What can hang from each mark
W: H S T
H: L M W
T: G L W
L: T
N: T W
G: T
M: H R

Each row was made from one small tree. The marks that hang from a mark follow it in brackets, in alphabetical order. Every link used is in the known rows. Write each row's tree.
Known rows
W[H T]: [-1.83  0.10  0.11  0.25  2.06  1.39  0.53  0.11 -0.43  0.76 -0.07 -0.15
 -0.10  0.10 -0.68  0.65 -0.23  0.68 -0.47  0.40  0.20]
H[L M W]: [-1.05  1.31 -0.04  0.92  0.06  6.47  0.54  0.54 -0.88  0.48 -0.50  0.18
 -0.54  0.81 -0.56 -0.45 -0.61  1.22  0.25 -1.47  0.48]
G[T]: [ 0.02 -0.63  0.14  0.20 -0.49  1.72  0.14 -0.73 -0.15 -0.33  0.20 -0.31
  0.00 -0.05  0.01  0.23  0.03  0.29  0.30  1.28  0.58]
G[T[L W]]: [-0.55 -0.83 -0.22 -0.53  0.03  3.78  0.41  0.16 -0.47 -1.39  0.68 -1.30
 -0.13 -0.15  0.22 -1.19 -0.10  0.28  0.58  2.07  0.19]
W[H[M] S T[L]]: [-2.76  0.28 -0.23 -0.24  2.25  2.91  0.78  0.75 -1.43  0.30  0.39 -0.89
 -1.01  0.10  0.16 -0.84 -0.62  1.54 -0.06  0.47  0.63]
L[T[G W]]: [ 0.24  0.23 -0.30 -1.44  1.00  1.05  0.74  0.65 -0.22 -1.10 -0.16  1.56
 -0.19  0.27  0.14 -0.41  0.09  2.34 -0.06  0.52 -1.13]
W[H[M] S T]: [-2.58  0.54 -0.29  0.46  1.85  2.19  0.78  0.49 -1.32  1.19 -0.06  0.07
 -1.04  0.06 -0.44  0.12 -0.37  1.78 -0.32  0.17  0.41]
G[T[W]]: [-0.40 -0.56 -0.27  0.18 -0.38  3.06  0.44 -0.14 -0.39 -0.53  0.22 -0.38
 -0.10 -0.16 -0.38 -0.20  0.20  0.48  0.33  1.80 -0.08]
N[W[H[L M] S]]: [-1.41  1.61 -0.04  0.42  0.92  4.54  0.44  0.62 -1.14  0.42 -0.94 -0.71
 -0.85  0.38 -0.62 -0.30 -0.82  1.77  0.51 -0.83  0.54]
H[M W[S T]]: [-2.09  0.27 -0.34  0.41  1.41  4.50  0.72  0.72 -1.18  1.40 -0.27  1.07
 -1.10  0.19 -1.34 -1.03 -0.48  1.34 -0.49 -0.06  0.10]
W[H S T[G L]]: [-1.84  0.03  0.17 -2.06  2.51  0.51  0.68  0.62 -0.98 -0.75  0.65 -0.15
 -0.46  0.46 -0.21 -1.32 -0.49  1.87 -0.17  0.59 -0.46]
M[H R]: [ 0.35 -0.33  0.79  0.29 -0.41  0.85  0.06 -0.17 -0.90 -0.74 -0.50 -0.77
  0.79 -0.21 -0.98  0.04  0.21 -1.11 -0.60  0.07 -0.06]
T[G L W]: [ 0.12  0.30 -0.08 -1.96  0.56  1.12  0.55  0.78 -0.41 -1.69  0.48  0.02
 -0.02  0.37  0.31 -1.48 -0.06  0.90  0.18  0.40 -0.77]
L[T[W]]: [-0.37 -0.23 -0.60 -0.31  0.96  1.87  0.52  0.76 -0.09 -0.46 -0.17  0.63
 -0.34 -0.15  0.05 -0.31  0.04  1.49  0.06  0.89 -0.83]
L[T[W[H S]]]: [-1.91 -0.40 -0.83 -0.40  2.05  1.56  0.65  1.46 -0.89 -0.23 -0.27  0.31
 -1.07 -0.17  0.06 -0.39 -0.06  2.57  0.18  1.38 -1.43]
H[L[T] M]: [-0.53  1.10 -0.26  0.36  0.44  4.41  0.53  0.07 -0.47 -0.27 -0.21  0.15
 -0.51  0.52  0.63  0.05 -0.63  2.39  0.43 -0.92  0.71]
M[H]: [-0.55 -0.55  0.30  0.24  0.04 -0.19  0.07 -0.21 -1.15 -0.36 -0.47 -0.58
  0.30  0.40  0.15  0.68  0.22 -0.23 -0.13  0.09 -0.69]
M[H[W] R]: [-0.20 -0.39  0.82  0.65  0.09  3.47  0.25  0.45 -1.12 -0.30 -1.00  0.01
  0.57  0.03 -1.75 -0.31  0.11 -1.02 -0.74 -0.03 -0.41]
N[T W[H[L]]]: [-0.16  0.68  0.56  0.41  1.13  5.43  0.36 -0.13 -0.15  0.25 -0.89 -0.63
  0.59  1.26 -1.19  0.02 -0.97  1.15  0.53  0.43  0.82]
H[L M[R] W]: [-0.18  1.58  0.44  0.95 -0.39  7.41  0.53  0.57 -0.64  0.07 -0.57 -0.02
 -0.05  0.22 -1.61 -1.10 -0.63  0.28 -0.18 -1.50  1.10]
G[T[L W[H S]]]: [-2.10 -0.97 -0.43 -0.62  1.03  3.47  0.56  0.81 -1.26 -1.10  0.56 -1.56
 -0.85 -0.18  0.23 -1.26 -0.16  1.38  0.73  2.53 -0.46]
M[R]: [ 0.87  0.22  0.50  0.09 -0.48  1.03 -0.02  0.02  0.23 -0.35 -0.06 -0.24
  0.51 -0.60 -1.08 -0.59  0.00 -0.95 -0.47 -0.01  0.59]
M[H[W[T[G]]] R]: [-0.26 -0.03  1.10 -0.64  1.25  3.49  0.82  0.09 -1.29 -0.52 -0.68  1.09
  0.83  0.58 -2.46 -0.58 -0.04 -0.06 -1.31 -0.25 -0.54]
G[T[L W[S]]]: [-1.07 -1.12 -0.50 -1.01  0.02  3.04  0.34  0.48 -0.81 -1.42  0.86 -1.29
 -0.62 -0.21  0.08 -1.95 -0.11  0.73  0.74  2.35 -0.34]
L[T[G W[S]]]: [-0.18 -0.08 -0.61 -1.95  1.13  0.15  0.65  0.94 -0.61 -1.17  0.01  1.59
 -0.68  0.18 -0.04 -1.28  0.03  2.89  0.09  0.81 -1.67]
N[T W]: [ 1.15 -0.14  0.51  0.19  0.35  2.71  0.15 -0.32  0.32  0.39 -0.75  0.40
  0.64  0.62 -1.16 -0.34 -0.58  0.11  0.12  1.13  0.82]

Write each row's tree
[-0.81 -0.08  0.54  0.02 -0.16  4.99  0.10  0.59 -1.55 -0.73 -0.66 -0.72
  0.17  0.54 -2.16 -1.64 -0.39  0.06 -0.17 -0.67 -0.89] | M[H[L W[S]] R]
[ 0.90  0.44  0.90 -1.23  0.26  2.96  0.49 -0.20 -0.91 -2.15 -0.52  0.07
  0.89  0.75 -0.70 -0.41 -0.25  1.48 -0.25 -0.79 -0.47] | M[H[L[T[G]]] R]
[-1.13  0.04  0.03 -1.42  1.57  2.10  0.64  0.49 -0.77  0.22 -0.04  1.86
 -0.51  0.62 -1.59 -1.49 -0.34  1.62 -0.56 -0.01 -1.02] | H[W[S T[G]]]
[-0.73  1.24  0.26  1.07  1.22  3.04  0.59  0.42 -0.74  0.83 -1.30 -0.03
 -0.50 -0.09 -0.14  0.97 -0.37  0.77 -0.07 -0.17  1.04] | N[W[H[M]]]
[-0.76 -0.12  0.05 -2.47  1.52  0.12  0.42  0.17 -0.56 -1.12  0.92  0.18
 -0.27  0.46 -0.22 -2.05 -0.49  1.21 -0.15  0.39 -0.39] | W[S T[G L]]
[-0.75  1.74  0.44  1.02  0.12  5.19  0.56  0.28 -0.77  0.00 -0.37 -1.04
 -0.03  0.08 -0.78  0.10 -0.49  0.78 -0.04 -1.23  1.35] | W[H[L M[R]]]
[ 0.55  0.25  0.94 -1.30  1.93  3.01  0.66  0.28 -0.27 -0.87 -0.52  0.14
  0.59  1.16 -0.39 -0.57 -0.76  1.35  0.25  1.29  0.67] | N[T[G L] W[H]]
[ 0.13  0.29  0.75  0.19 -0.74  3.19  0.03 -0.26 -0.92 -1.12 -0.35 -1.50
  0.92  0.36 -1.19 -0.38 -0.18 -0.70 -0.13 -0.87 -0.05] | M[H[L] R]
[ 0.47 -0.71  0.32 -1.00  0.77  2.83  0.05  0.22 -0.14 -0.49 -0.13 -0.47
  0.19  0.58 -0.64 -2.16 -0.91  0.35  0.50  1.73  0.50] | N[T[L] W[S]]
[-1.62  0.63  0.00  0.92  1.37  5.15  0.85  0.37 -0.81  1.37 -0.45  1.11
 -0.56  0.30 -1.14 -0.17 -0.38  0.84 -0.63 -0.32  0.69] | H[M W[T]]
[-1.52  0.15 -0.29 -1.99  1.65  0.67  0.69  1.40 -1.21 -1.41  0.41 -0.29
 -0.74  0.29  0.30 -1.57 -0.15  1.98  0.36  0.84 -1.40] | T[G L W[H S]]
[-1.92  0.88  0.04 -1.51  1.78  1.95  0.63  0.14 -0.92 -0.33  0.31  0.09
 -0.32  0.98 -0.88 -0.73 -0.64  2.55  0.05 -0.58 -0.69] | W[H[L] S T[G]]
[-1.92  0.84  0.00  0.48  2.22  3.21  0.76  0.51 -1.08  1.31 -0.88  0.19
 -0.88 -0.13 -1.09  0.03 -0.61  1.37 -0.39  0.30  0.74] | N[W[H[M] S T]]
[-2.30  0.11 -0.24 -0.27  1.78  5.23  0.76  1.02 -1.29  0.45  0.23  0.21
 -1.07  0.25 -0.64 -1.96 -0.73  1.11 -0.24  0.23  0.33] | H[M W[S T[L]]]
[-0.29  0.12  0.34 -2.00  1.49  0.93  0.54 -0.04 -0.23 -1.01  0.79  0.14
  0.25  0.57 -0.10 -1.21 -0.38  0.79 -0.31  0.13  0.16] | W[T[G L]]
[-1.23  0.02  0.33  0.46  0.34  4.84  0.21  0.27 -1.42 -0.39 -0.76 -0.54
  0.18  1.18 -0.88 -0.15 -0.33  0.44  0.14 -0.92 -1.01] | M[H[L W]]
[-2.12  0.77 -0.02  0.90  1.84  2.95  0.92  0.18 -1.00  1.23 -0.22  0.01
 -0.57  0.13 -0.33  0.97 -0.28  1.31 -0.47 -0.07  0.97] | W[H[M] T]
[-0.75  0.78  0.44  0.96  0.87  6.12  0.85  0.43 -0.58  0.96 -0.47  0.87
 -0.04 -0.29 -2.22 -0.73 -0.40 -0.09 -1.09 -0.38  1.25] | H[M[R] W[T]]
[-1.88 -0.68 -0.14 -0.98  1.93  3.76  0.39  0.89 -0.67 -0.03  0.41  0.01
 -0.62  0.20 -1.10 -2.36 -0.70  0.52 -0.24  0.66 -0.48] | H[W[S T[L]]]
[-1.33 -0.60 -0.19 -1.33  1.42  1.00  0.18  0.28 -0.41 -0.48  0.88 -0.77
 -0.36 -0.03 -0.30 -1.96 -0.53  0.34 -0.05  0.77 -0.10] | W[S T[L]]
[ 0.36  1.26  0.24  0.43 -0.08  5.48  0.53  0.12 -0.21 -0.70 -0.26 -0.10
  0.01 -0.05 -0.50 -0.51 -0.60  1.43 -0.03 -0.96  1.32] | H[L[T] M[R]]
[-1.27  0.34 -0.40 -1.32  1.17 -0.05  0.70  1.17 -1.13 -0.53 -0.05  0.64
 -0.76  0.29 -0.33 -0.57  0.12  2.20  0.09  0.53 -1.60] | T[G W[H S]]
[-0.81 -0.53 -0.88 -0.79  1.01  1.16  0.36  1.04 -0.46 -0.47  0.02  0.68
 -0.85 -0.22 -0.11 -1.16 -0.06  1.96  0.20  1.19 -1.41] | L[T[W[S]]]
[-0.63  0.44 -0.11 -1.63  1.19  3.87  0.53  0.84 -0.68 -0.98 -0.28  1.66
 -0.68  1.11 -0.66 -1.70 -0.70  3.31  0.31 -0.68 -1.33] | H[L[T[G]] W[S]]
[ 1.00 -0.37  0.61 -0.57  0.79  3.42  0.17 -0.10  0.25 -0.44 -0.31 -0.50
  0.68  0.62 -0.53 -1.32 -0.85 -0.14  0.35  1.50  1.05] | N[T[L] W]
[-1.65  0.08 -0.41 -0.10  0.88  4.82  0.58  0.65 -0.99  0.01  0.07 -0.75
 -0.25  1.26 -1.02 -1.08 -0.65  2.33  0.84  1.02 -0.74] | N[T[W[H[L] S]]]
[ 0.12  0.01  0.59 -0.06  0.21  3.82  0.22 -0.06 -0.80 -1.50 -0.51 -0.91
  0.74  0.33 -0.81 -0.24 -0.31  0.63 -0.16 -0.44 -0.16] | M[H[L[T]] R]
[-1.58  0.99 -0.43 -1.45  0.89  2.26  0.65  0.96 -1.14 -0.95  0.07 -0.09
 -0.60  0.94 -0.51 -1.09 -0.27  2.71  0.52 -0.34 -1.55] | T[G W[H[L] S]]
[ 1.62  0.08  0.85 -1.71  0.87  2.62  0.42 -0.13  0.14 -1.14 -0.29  0.45
  0.79  1.10 -0.39 -1.42 -0.79  0.74  0.25  1.05  0.75] | N[T[G L] W]
[-1.01  1.31 -0.08 -0.92  0.97  2.90  0.75  0.65 -0.79 -0.94 -0.05 -0.16
 -0.10  0.99 -0.39 -0.15 -0.19  2.22  0.39 -0.61 -1.00] | T[G W[H[L]]]
[ 0.06  0.00  0.58  0.53  1.40  3.10  0.41  0.05 -0.12  0.66 -1.08  0.09
  0.43  0.68 -0.94  0.46 -0.59  0.70  0.10  1.31  0.75] | N[T W[H]]
[-0.58  0.12  0.00 -1.79  1.11 -0.58  0.41 -0.07 -0.51 -0.23  0.42  1.10
 -0.27  0.40 -0.84 -1.11 -0.20  1.49 -0.38  0.13 -0.66] | W[S T[G]]
[-0.97  0.57  0.32 -1.37  2.53  0.77  0.67  0.34 -0.64  0.18 -0.62  0.96
 -0.28  0.31 -1.40 -0.48 -0.49  1.61 -0.51  0.40 -0.38] | N[W[H S T[G]]]
[-1.03 -0.47 -0.67 -1.17  0.48  1.33  0.20  1.16 -0.68 -1.10  0.63 -0.96
 -0.64 -0.20  0.07 -2.22 -0.16  0.46  0.42  1.01 -0.99] | T[L W[S]]
